Each row comes from the steps of one walk. Every step used is in the known rows, and no mark comes twice. Write the walk behind each row, first mark first.
Known rows
fufasid mazuz vupu: [-0.464,  1.862, -0.001,  1.541, -0.940, -0.222,  2.283,  0.716,  0.644,
 -0.393,  0.347,  0.473,  2.132,  0.209,  1.091,  0.899,  0.631, -0.305,
  0.275,  0.435, -0.805,  0.424,  0.089, -0.990, -0.507]
tubu fufasid mazuz figi gevi vupu: [ 0.765,  1.029, -1.632, -1.243,  1.401, -0.261, -0.787,  2.924,  0.888,
 -0.505,  1.054,  0.490,  0.071,  3.396, -1.756,  0.792,  0.523,  0.427,
 -0.924, -0.922, -1.624,  0.489, -0.794, -0.124,  0.461]
figi gevi fufasid: [-0.673, -0.788, -0.362, -0.174,  0.673,  0.883, -1.902, -1.010,  0.109,
  1.242, -0.722,  1.959, -3.116, -1.424, -0.793,  0.739,  0.708, -0.095,
  2.111,  0.992,  0.186, -1.419, -0.189,  0.232,  2.651]
tubu fufasid mazuz figi gevi: [ 0.255,  1.452, -1.785,  0.465,  1.396, -0.622, -0.369,  2.519,  0.524,
 -0.621,  0.932,  2.283,  0.014,  0.290, -1.113,  0.567,  0.603,  0.735,
 -0.660, -1.560, -1.536,  1.466, -0.788, -0.601,  0.221]
figi gevi vupu mazuz: [ 0.138, -1.108,  0.144, -2.593,  0.039,  0.740, -1.741,  0.470,  0.947,
  1.069,  0.591,  0.183, -0.703,  2.631, -1.515,  2.869,  0.039, -0.746,
  1.033, -0.168,  0.067, -1.886,  2.478,  0.860, -0.007]
figi mazuz: [-0.891,  0.215, -0.721,  0.815, -0.584,  0.442, -0.033, -0.866, -1.605,
 -0.584,  0.167,  1.420, -0.127, -4.603,  1.054,  2.365, -0.095,  0.568,
  1.302, -0.167,  0.546,  1.801,  2.395,  0.003,  0.560]
lerib fufasid: [-1.204, -0.628,  0.331,  1.007, -0.495,  1.116,  0.366,  0.354, -0.549,
  0.016, -0.638,  0.730, -2.249, -0.760,  2.682,  1.882,  0.773, -0.694,
  0.026,  2.186,  0.150,  0.066, -0.624, -0.072,  4.265]
figi mazuz vupu gevi fufasid tubu: [ 0.149, -0.196,  0.978,  1.079, -1.963,  0.899, -0.526, -3.995, -0.632,
 -1.018, -0.225, -0.792,  0.861, -3.398, -1.903, -0.732, -0.432,  0.475,
  0.923,  1.084,  0.172, -0.414,  0.336,  1.465, -0.534]
vupu mazuz fufasid: [-0.309, -0.469,  0.157,  0.712, -0.728, -0.469,  0.990,  0.571,  0.569,
  0.077,  0.371, -0.822,  0.996,  1.469,  2.169,  0.369, -1.723, -0.634,
  0.009, -0.395,  0.501, -0.139,  1.542, -0.407,  0.227]
tubu fufasid mazuz vupu gevi figi: [ 1.183,  1.213,  0.708, -0.183, -1.005, -0.393,  2.208,  1.808,  0.378,
 -0.364,  0.405, -0.909,  1.832,  2.583, -0.907,  0.530, -0.710, -0.044,
 -0.730, -1.816, -0.446, -0.489, -2.394,  0.220,  0.259]
figi gevi vupu mazuz fufasid lerib: [ 0.702, -1.595,  0.159, -1.825,  1.016, -0.194, -2.311,  1.739,  0.332,
  0.651,  0.122, -0.471, -0.519,  4.222, -1.613, -0.831, -0.839, -0.644,
  0.225,  0.321,  0.306, -2.342,  1.862,  0.345, -1.370]
lerib fufasid mazuz figi: [-0.516,  0.475, -0.499,  1.745,  0.368,  0.059,  0.447,  0.663,  0.081,
 -0.903,  0.153,  0.092,  0.101, -1.204,  3.149, -0.685,  1.226,  0.194,
 -2.199,  0.188, -1.123,  2.125, -1.072, -0.398,  0.482]
gevi fufasid lerib: [-0.399, -0.396,  0.162,  0.471,  1.533, -0.287,  0.372, -0.387, -0.276,
  0.927, -1.820, -0.305, -0.052, -0.170, -0.235, -1.471, -0.409, -0.322,
 -0.486,  1.208,  1.239, -0.215, -0.315, -1.086,  1.191]
lerib fufasid mazuz figi gevi vupu: [ 0.168, -0.331, -0.533, -0.334,  0.814,  0.648, -1.774,  1.211,  0.431,
 -0.616,  0.519, -0.246, -1.363,  1.377,  1.186, -0.523,  1.688,  0.071,
 -1.450,  0.653, -1.541,  0.273, -0.734,  0.595,  0.488]
vupu mazuz figi gevi fufasid: [ 0.329, -1.219, -0.385, -0.462,  1.119, -0.385, -2.293, -2.165,  1.731,
  0.258,  0.338,  0.258, -0.207, -0.117,  0.654, -2.224,  0.147,  0.141,
 -0.086, -1.355, -0.098,  0.338, -0.073,  0.532, -2.158]
fufasid mazuz figi: [-0.353,  1.634, -1.026,  0.743,  0.842, -0.928,  1.507,  0.681,  0.232,
 -0.206,  0.470,  0.433,  1.725, -1.485,  0.988, -0.333,  0.850,  0.523,
 -1.807, -1.539, -0.744,  2.266,  0.230, -1.142, -2.094]
gevi vupu: [-0.324, -0.165,  0.130, -2.556, -0.110,  0.759,  0.908,  0.950,  0.070,
  1.012, -0.258, -1.335, -0.793,  3.113, -0.466,  2.983,  0.261, -0.778,
  0.247,  1.580,  0.585, -1.225,  0.736, -0.262,  2.291]
tubu fufasid mazuz vupu gevi: [ 0.394,  1.387,  0.614,  1.191, -1.194, -0.232,  3.168,  2.442,  0.920,
 -0.569,  0.681,  0.044,  1.932,  2.608, -2.372,  1.331, -0.499, -0.181,
 -0.016, -0.310, -1.325,  0.660, -1.314, -0.349,  1.029]
gevi vupu mazuz figi: [ 0.715, -0.741,  0.108, -2.830,  0.404, -0.263,  0.017, -0.269,  1.575,
  0.222,  0.599, -2.755,  1.258,  4.076,  0.588, -0.055, -0.146, -0.523,
 -1.597, -0.499,  0.191,  0.057,  0.636,  0.227, -1.958]
fufasid mazuz: [-0.874,  1.809, -0.480,  1.020, -0.338, -0.055,  2.652,  1.558, -0.280,
  0.408,  0.120,  0.994,  1.984, -1.792,  0.298,  3.259,  0.112, -0.132,
 -0.591, -0.953, -0.327,  1.273,  2.053, -1.180,  0.385]

Write each row's walk
[-0.348,  1.987, -1.122,  1.065, -0.009, -0.136,  2.632,  3.248,  0.076,
 -0.283,  0.380,  1.355,  1.729,  0.777, -0.447,  3.846, -0.575, -0.001,
 -0.571, -0.967, -0.807,  1.309,  0.890, -1.168,  2.764]
tubu fufasid mazuz
[ 0.170, -0.102,  1.819,  0.184, -1.633,  0.740,  0.941, -2.810,  0.680,
  0.346, -0.848, -1.235,  0.157,  0.077, -2.766, -0.923,  0.031, -0.475,
  0.308,  2.132,  0.178, -2.449, -1.739,  0.743,  0.621]
mazuz vupu gevi fufasid tubu
[-0.498,  0.331, -0.224,  1.415, -1.295,  0.208, -0.468, -1.731, -0.667,
 -1.390,  0.406,  0.833,  0.079, -2.420,  1.717, -0.055,  0.373,  0.386,
  2.046,  1.363,  0.073,  1.070,  0.452,  0.156, -0.472]
figi mazuz vupu
[-0.585, -0.070, -0.973,  1.582, -0.563,  0.082, -0.426, -0.087, -1.830,
 -1.069,  0.403,  0.382, -0.884, -2.828,  2.067,  0.090, -0.978,  0.596,
  1.478,  0.641,  0.417,  1.184,  1.576, -0.133,  1.162]
figi mazuz fufasid
[ 1.170, -1.333,  1.385, -0.768, -0.019, -0.676, -0.271, -0.286, -2.607,
  0.096, -0.572, -1.649, -0.188, -2.022, -0.674, -2.674, -1.575,  0.660,
 -0.820, -2.189,  1.686,  0.000, -0.113,  0.881, -2.664]
vupu gevi figi mazuz fufasid lerib
[ 0.339, -0.494, -0.568, -0.464,  0.800, -0.052, -3.008, -3.204,  1.201,
  0.027,  0.045,  0.577,  0.576, -1.730, -0.551, -1.284,  0.126,  0.233,
 -1.179, -1.227,  0.040, -0.949,  0.967,  0.903, -2.560]
vupu mazuz figi gevi fufasid tubu
[ 0.280, -0.730, -0.694, -2.801,  1.644,  0.009, -2.685, -0.112,  0.506,
  0.596,  0.392,  0.260, -2.883,  1.734, -1.117, -1.340,  1.732,  0.168,
  0.133,  0.697, -0.373, -0.812, -1.222,  0.338, -1.026]
mazuz figi gevi vupu
[-0.247,  0.595, -0.473,  0.250,  1.568, -0.701,  1.062,  2.998, -0.636,
  0.051, -0.826,  1.613,  0.220,  1.622, -1.527,  0.997, -0.710, -0.288,
 -0.709,  0.461,  0.564,  0.357, -0.368, -1.439,  1.981]
tubu fufasid lerib
[ 0.158, -0.879,  1.981,  0.303, -1.322,  0.408,  1.636, -1.879,  1.188,
  0.661, -0.590, -1.656, -0.748,  1.661, -1.552, -1.906,  0.100, -0.578,
  1.460,  2.006,  0.053, -1.124, -2.874,  0.469,  1.046]
mazuz vupu gevi fufasid
[ 0.450, -0.122,  0.962,  0.290,  0.133, -0.301,  2.365, -0.891,  0.808,
  0.716, -0.130, -1.874,  1.000, -1.087, -2.145, -1.797, -0.123,  0.425,
 -1.435, -1.351, -0.585,  1.759, -1.156,  0.066, -1.018]
vupu gevi fufasid mazuz figi
[ 0.538,  0.084, -0.050, -0.492, -0.983,  0.112, -1.580, -2.323, -1.326,
 -0.910, -0.075, -0.636, -0.065, -1.994,  3.635, -0.851,  0.174,  0.478,
  0.956, -0.976,  1.336, -0.620, -0.985,  0.809, -1.448]
gevi figi mazuz vupu
[-0.341, -0.226, -0.764,  1.828,  0.501, -0.633, -0.811,  0.451, -2.188,
 -1.151, -0.325,  0.623,  0.065, -2.641,  1.019, -1.915, -1.203,  0.668,
  0.391,  0.531,  0.818,  1.340,  1.770, -0.617, -1.011]
figi mazuz fufasid lerib
[ 0.596, -0.171,  1.774,  0.718, -1.607,  0.555,  1.326,  0.079, -0.117,
 -0.454, -0.098, -1.787,  0.354,  0.678,  2.179, -0.704,  0.511, -0.387,
 -1.251, -0.248, -0.451, -0.606, -2.320,  0.884,  0.313]
lerib fufasid mazuz vupu gevi figi
[-0.173,  0.345, -0.293,  1.200,  0.014,  0.466, -1.125, -0.597,  1.029,
  0.201, -0.054,  1.200, -0.609, -0.260, -0.365, -0.508,  0.854,  0.011,
  1.910,  0.826, -0.940, -1.152, -0.581,  0.085,  0.676]
figi gevi fufasid mazuz vupu
[-0.565,  0.983, -0.476,  1.262, -0.007,  0.389,  1.983, -0.015,  0.436,
  0.612, -0.621, -0.648,  1.485, -0.956,  0.844,  1.370, -0.286, -0.074,
 -0.158, -0.115, -0.140,  0.832,  0.821, -0.910,  1.947]
gevi fufasid mazuz
[-0.590,  0.666, -1.190,  1.530, -1.007,  0.467, -1.197, -1.242, -2.336,
 -1.368,  0.024,  0.919,  0.159, -4.345,  0.858,  1.147, -0.991,  0.751,
  0.275,  0.601,  0.396, -0.229,  2.820,  0.240,  0.574]
figi mazuz fufasid tubu
[ 0.127, -0.748, -0.397, -0.712,  0.831, -0.741, -1.915, -1.073,  1.142,
  0.205,  0.810,  1.416, -0.114, -0.725,  0.448, -0.950,  0.448,  0.128,
 -0.273, -1.701, -0.149,  0.626,  0.681,  0.325, -3.046]
vupu mazuz figi gevi
[ 0.717, -1.164,  0.558, -1.544,  0.543, -0.549,  0.319,  1.817,  0.570,
  0.295, -0.127, -3.067,  1.625,  5.634,  0.059, -0.856, -1.805, -0.973,
 -1.201,  0.566,  0.768, -1.320,  1.740, -0.371, -1.012]
gevi vupu mazuz fufasid lerib
[-0.056, -0.459,  1.218,  0.820, -1.823,  0.291,  0.611, -1.858, -0.607,
 -0.896,  0.538,  0.104,  0.111, -2.526, -1.064, -0.341, -0.042,  0.358,
  1.853,  0.507, -0.119,  1.215,  0.110,  0.909, -1.218]
figi mazuz vupu gevi
[-0.073,  2.070, -0.669,  1.540, -0.622, -0.413,  2.170,  2.494,  0.918,
 -1.009,  0.524,  0.797,  1.897,  2.563,  0.233,  1.713, -0.154, -0.184,
  0.223,  0.260, -1.148,  0.459, -0.981, -0.941,  1.986]
tubu fufasid mazuz vupu
[-0.265, -0.782, -0.204, -2.604,  0.479,  0.996, -1.856,  0.842, -0.087,
  1.284,  0.114,  1.066, -2.817,  1.815, -1.998,  2.642,  1.077, -0.455,
  1.614,  1.381,  0.076, -2.258,  1.028,  0.429,  1.915]
figi gevi vupu
[ 0.398, -0.765,  1.871, -2.329, -0.740,  0.189,  1.524, -0.531, -1.132,
  1.738, -0.597, -1.366, -0.946, -1.169, -1.069,  1.053, -0.352, -0.185,
 -0.574, -2.050,  1.457, -1.231, -0.980,  0.744, -0.042]
vupu gevi figi
[-0.090, -0.727, -0.909, -0.486,  1.815, -0.145, -2.816, -1.784,  0.633,
  0.518, -0.310,  1.189, -3.086, -1.139,  0.049, -3.002,  1.418,  0.542,
  0.602,  0.485, -0.197, -0.029, -2.254,  0.139, -0.263]
mazuz figi gevi fufasid
[-0.453, -0.167, -0.135,  0.932,  1.245, -1.036,  0.498,  2.084, -1.183,
  0.228, -0.949,  0.133, -0.687,  0.880,  0.406, -2.236, -0.882, -0.219,
 -0.382,  1.362,  0.880, -0.543, -0.012, -1.551,  0.020]
mazuz fufasid lerib
[ 0.246,  0.016, -0.478, -1.072, -0.349,  0.250, -1.225, -1.663, -2.213,
 -0.137, -0.268, -0.193, -0.232, -3.745,  2.994,  1.305, -0.287,  0.666,
  0.202, -2.187,  1.724,  0.111,  0.766,  0.623, -0.378]
gevi figi mazuz
[ 0.567, -1.419, -0.200, -0.240,  2.118, -1.152, -2.565, -1.376,  1.226,
  0.285, -0.288,  0.268,  0.508,  0.100, -0.248, -3.943, -0.092,  0.132,
 -1.185, -1.341,  0.335,  0.510,  0.113,  0.122, -3.931]
vupu mazuz figi gevi fufasid lerib
[-0.155, -0.342,  2.066, -0.005, -1.572,  0.034,  2.033, -0.522,  0.506,
  0.495, -0.019, -0.386, -0.566,  1.080, -1.926, -0.337,  0.421, -0.594,
  1.202,  1.501, -0.092, -0.811, -1.984,  0.197, -0.081]
mazuz vupu gevi
